Each row was made from one path, in order. Every step used is in the known rows, and no mark comes twice. Write each row's path.
Known rows:
kidug > kezofo > rofup: [  3.1  18.4  -1.4  21.4 -20.7 -12.0  21.8  -1.3  16.2  -6.9  25.8  17.8
 -16.7  21.5 -14.4  -4.3   8.2 -29.3  23.1  -6.2]
losu > kezofo > rofup > sevif: [ 10.5   3.0  -4.2  27.6 -19.8   3.7  20.0  -2.7  28.5  -7.4  37.8  18.4
 -14.5  32.8 -12.8  28.7 -20.9 -29.3  20.0   4.4]
kidug > kezofo > rofup > sevif > pifu: [  4.1  -4.0  -5.7   6.0 -23.8 -12.0  21.6 -20.0  31.7   4.8  36.1  19.5
   2.9  25.9 -14.3   1.5 -19.3 -25.7   9.1   1.4]
sevif > rofup > losu > kidug > kezofo: [ 22.4   2.6   3.1   7.0 -29.9  -5.8  16.9  -4.9  36.8 -10.5   4.9  37.9
   4.1  34.5 -32.6  38.1  -9.9 -19.4  37.2  11.7]
losu > kidug: [ 18.4   2.7   2.7  21.8 -18.8 -10.1  18.6   1.7  35.9  -2.4   8.7  35.5
 -17.5   8.7 -25.3  21.1   0.1 -17.7  25.0   3.0]
sevif > rofup > kidug > kezofo: [ 21.0   9.4   2.0   5.3 -21.6 -15.2   6.5 -10.5  10.5 -12.8  10.8  37.5
   2.1  19.8 -28.2  22.0 -12.7 -16.0  54.3  12.9]
losu > kidug > kezofo > pifu > sevif: [ 19.7  16.3   0.1  17.8 -33.3  -4.6   9.7   4.6  45.4  14.8  18.7  34.6
  -2.9   2.8 -22.5  -6.9 -34.3 -18.9  14.4  -7.1]
losu > kezofo > pifu: [ 12.0  13.6   0.2  26.3 -18.0   2.2  23.0  11.3  25.6  -4.0  34.8  22.8
 -14.7  23.8 -13.7  13.6 -17.4 -33.3   9.5   7.6]
kidug > kezofo: [ 14.5  14.2   0.5  20.4 -17.9 -13.5  23.0   1.7  12.8  -4.5  10.9  26.8
 -12.4  17.2 -20.0  -2.1  14.6 -25.8  29.6  -4.7]
losu > kidug > kezofo > sevif > rofup: [ 17.8  22.0 -12.5  16.7 -30.8  -2.4  26.3  -3.6  24.9  -5.2  39.3  43.0
   0.6  22.1 -16.7   5.2 -12.7 -17.3  17.4  18.0]
musek > sevif: [ 23.0  10.4 -14.3  15.4 -24.5  -4.7  40.9  -8.8  28.5 -11.5   4.2  37.3
 -31.2  15.3  -1.9   4.5 -10.3 -20.0  22.2   1.8]
losu > kidug > kezofo: [ 15.8   7.2   1.7  19.8 -21.9 -10.9  23.7  -1.0  34.7   4.8  15.8  30.8
  -2.7   7.4 -31.9   7.7  -0.4 -20.2  29.6   0.3]
sevif > rofup > losu > kidug: [ 24.6  -1.9   2.9   8.0 -27.2  -6.0  12.8  -1.3  36.4 -16.9  -4.0  44.4
 -10.8  36.6 -26.9  49.2 -12.7 -16.5  35.5  13.7]
kezofo > sevif: [ 17.1  20.1 -14.6  31.9 -20.1  -6.8  30.6  -1.8  25.0  -7.7  19.9  32.1
 -27.3  17.3   2.7  -5.4  -0.1 -20.1  10.2  -0.7]
pifu > sevif: [ 24.8   8.0  -0.3  15.5 -24.8 -11.4   8.0  11.1  16.3  -9.2  -8.3  39.6
 -28.3   5.8  -7.0   4.4  -3.4 -19.7  24.0 -11.1]
pifu > sevif > rofup > losu: [ 33.0   2.6   0.7   0.4 -33.2 -10.5   2.9   7.5  19.9 -22.4 -20.4  45.3
 -20.9  32.4  -7.4  32.7 -14.1 -19.6  32.2  -1.8]
sevif > rofup: [ 18.0  14.7  -1.8   2.3 -18.7 -15.9  11.1   6.9  -5.9 -24.7   8.4  43.1
 -22.7  30.5 -12.9  24.5  13.5 -25.8  27.9  11.2]
kidug > kezofo > pifu > sevif: [ 18.9  24.6  -2.5  16.5 -29.1  -9.3   9.2   5.5  26.8   6.1  12.4  29.8
 -12.7  12.9  -9.9 -17.7 -20.0 -24.4  12.7 -13.1]

Write each row's path:
[  6.8 -15.0  -4.6  11.2 -23.1   1.2  21.0  -6.0  35.9  -3.0  44.1  19.8
   1.2  26.7 -12.0  26.2 -33.2 -30.9   3.3  13.4] => losu > kezofo > rofup > sevif > pifu
[ 27.4  15.1  -0.8  -1.7 -31.0 -14.1  -0.1  13.3  -2.0 -22.2  -2.9  50.1
 -25.4  19.8  -7.8  18.6  -1.4 -22.2  27.2   3.5] => pifu > sevif > rofup
[ 18.8   5.6   2.8  20.2 -17.9 -12.0  15.6 -12.8  29.7   0.1   5.5  23.9
  -3.0   6.8 -29.7   8.9 -16.4 -15.5  50.6  -2.2] => rofup > kidug > kezofo
[ 13.5  24.0 -13.8  30.9 -22.1  -6.1  36.6  -4.2  24.6  -0.6  28.6  25.2
 -13.2  17.1  -5.2 -18.0  -0.8 -24.9  13.3  -2.7] => kidug > kezofo > sevif
[ 12.7  -2.4 -11.9  17.6 -23.3  -6.3  29.5 -22.6  46.0  12.3  27.2  26.4
  12.8   0.2 -13.2 -11.8 -40.9 -14.9  17.9   9.9] => rofup > kidug > kezofo > sevif > pifu
[ 24.7  17.5  -1.1   3.0 -35.4  -6.5   4.5   2.5  26.6  -8.8   2.8  38.7
  -4.2  37.9  -8.7  10.3 -32.4 -26.1  24.2  -3.0] => kidug > kezofo > pifu > sevif > rofup > losu
[ 21.5   9.5 -11.0  22.9 -27.8   7.6  19.9  -1.7  24.3 -15.2  36.6  34.0
  -2.6  20.9 -10.8  29.9 -41.2 -18.2  33.7  27.8] => losu > kezofo > sevif > rofup > kidug
[ 24.3   7.7 -11.0  18.4 -31.7   1.1  25.3  -8.0  45.8 -14.8  12.9  42.9
 -10.1  35.8  -9.2  34.8 -24.6 -14.8  22.7  15.3] => kezofo > sevif > rofup > losu > kidug
[ 20.8  15.9 -12.4  16.6 -23.7  -6.9  15.6 -14.1  20.6 -16.6  20.7  43.0
 -11.8  20.2  -5.1  17.6 -27.6 -11.8  35.1  17.7] => kezofo > sevif > rofup > kidug
[  9.3   6.7  -2.7  23.4 -24.6  -5.3  19.2 -15.7  46.7   6.4  34.8  24.4
  -1.5  21.6 -26.3  16.3 -19.7 -18.2  27.6  -4.0] => losu > kidug > kezofo > rofup > sevif
[ 12.5  -2.1   3.0  25.6 -23.7  -1.7  18.2  -6.3  58.3  -6.5   2.3  21.3
 -20.4  27.4 -20.1  33.6 -20.5 -18.7  26.1  -1.7] => kezofo > rofup > losu > kidug
[ 24.9  16.4  -2.2   5.4 -34.5   1.9   0.5  20.4   8.7 -13.5  28.2  40.4
 -11.3  24.6  -5.8  20.7 -31.9 -31.3  11.5  12.2] => losu > kezofo > pifu > sevif > rofup
[ 20.8  29.1  -2.9   0.1 -34.1 -11.8   1.2   9.4   4.3  -7.5  20.4  41.8
  -6.9  24.1  -8.0  -4.0 -18.2 -26.5  16.8   1.4] => kidug > kezofo > pifu > sevif > rofup
[ 19.0   8.9   0.5  13.7 -25.5   6.0  16.5   6.6  26.6 -18.6  23.4  30.0
  -6.6  48.9 -13.5  43.4 -27.7 -33.9  19.5  17.7] => sevif > rofup > losu > kezofo > pifu
[ 17.1  10.3   0.8   9.9 -30.7  -3.8  14.9  -6.1  43.1  -2.6  19.9  34.1
   6.7  42.7 -27.4  28.2 -26.0 -25.2  25.7  11.6] => sevif > rofup > losu > kidug > kezofo > pifu
[ 17.5 -11.0  -5.5   4.8 -19.0 -16.1  20.9 -12.7  27.8   0.8  13.6  36.1
  -4.6  22.7 -13.6  16.1 -12.9 -22.1  10.2   3.8] => rofup > sevif > pifu
[ 22.2  13.7   0.4  18.2 -28.5  -8.5   2.3  -7.9  40.2  10.6   7.6  27.5
  -1.0   0.2 -17.0  -6.8 -47.9 -13.9  35.2 -10.8] => rofup > kidug > kezofo > pifu > sevif
[ 27.2   2.3   0.7  24.3 -30.7   9.6  14.0  13.0  51.9  -0.1   3.1  22.8
 -11.8  26.3  -6.6  21.9 -45.5 -28.9  13.5  -5.8] => rofup > losu > kezofo > pifu > sevif
[ 19.8  18.1 -13.4  18.1 -30.4  -2.9  29.7  -8.6  25.1 -15.7  17.8  33.6
  -5.3  45.4  -4.6  11.2  -9.2 -24.1  23.9   7.6] => kidug > kezofo > sevif > rofup > losu
[ 21.8  -5.8   4.1  25.8 -21.1   5.1  26.5   6.9  39.5 -11.3   1.7  19.9
 -13.7  32.5 -19.9  37.9 -11.5 -30.1  28.6   3.4] => rofup > losu > kezofo
[ 33.2  -2.4   2.5   6.4 -36.1   3.9   6.1  17.8  24.5 -21.3  -4.0  37.8
 -11.1  33.7 -13.1  43.5 -28.1 -26.8  29.8   8.6] => pifu > sevif > rofup > losu > kezofo
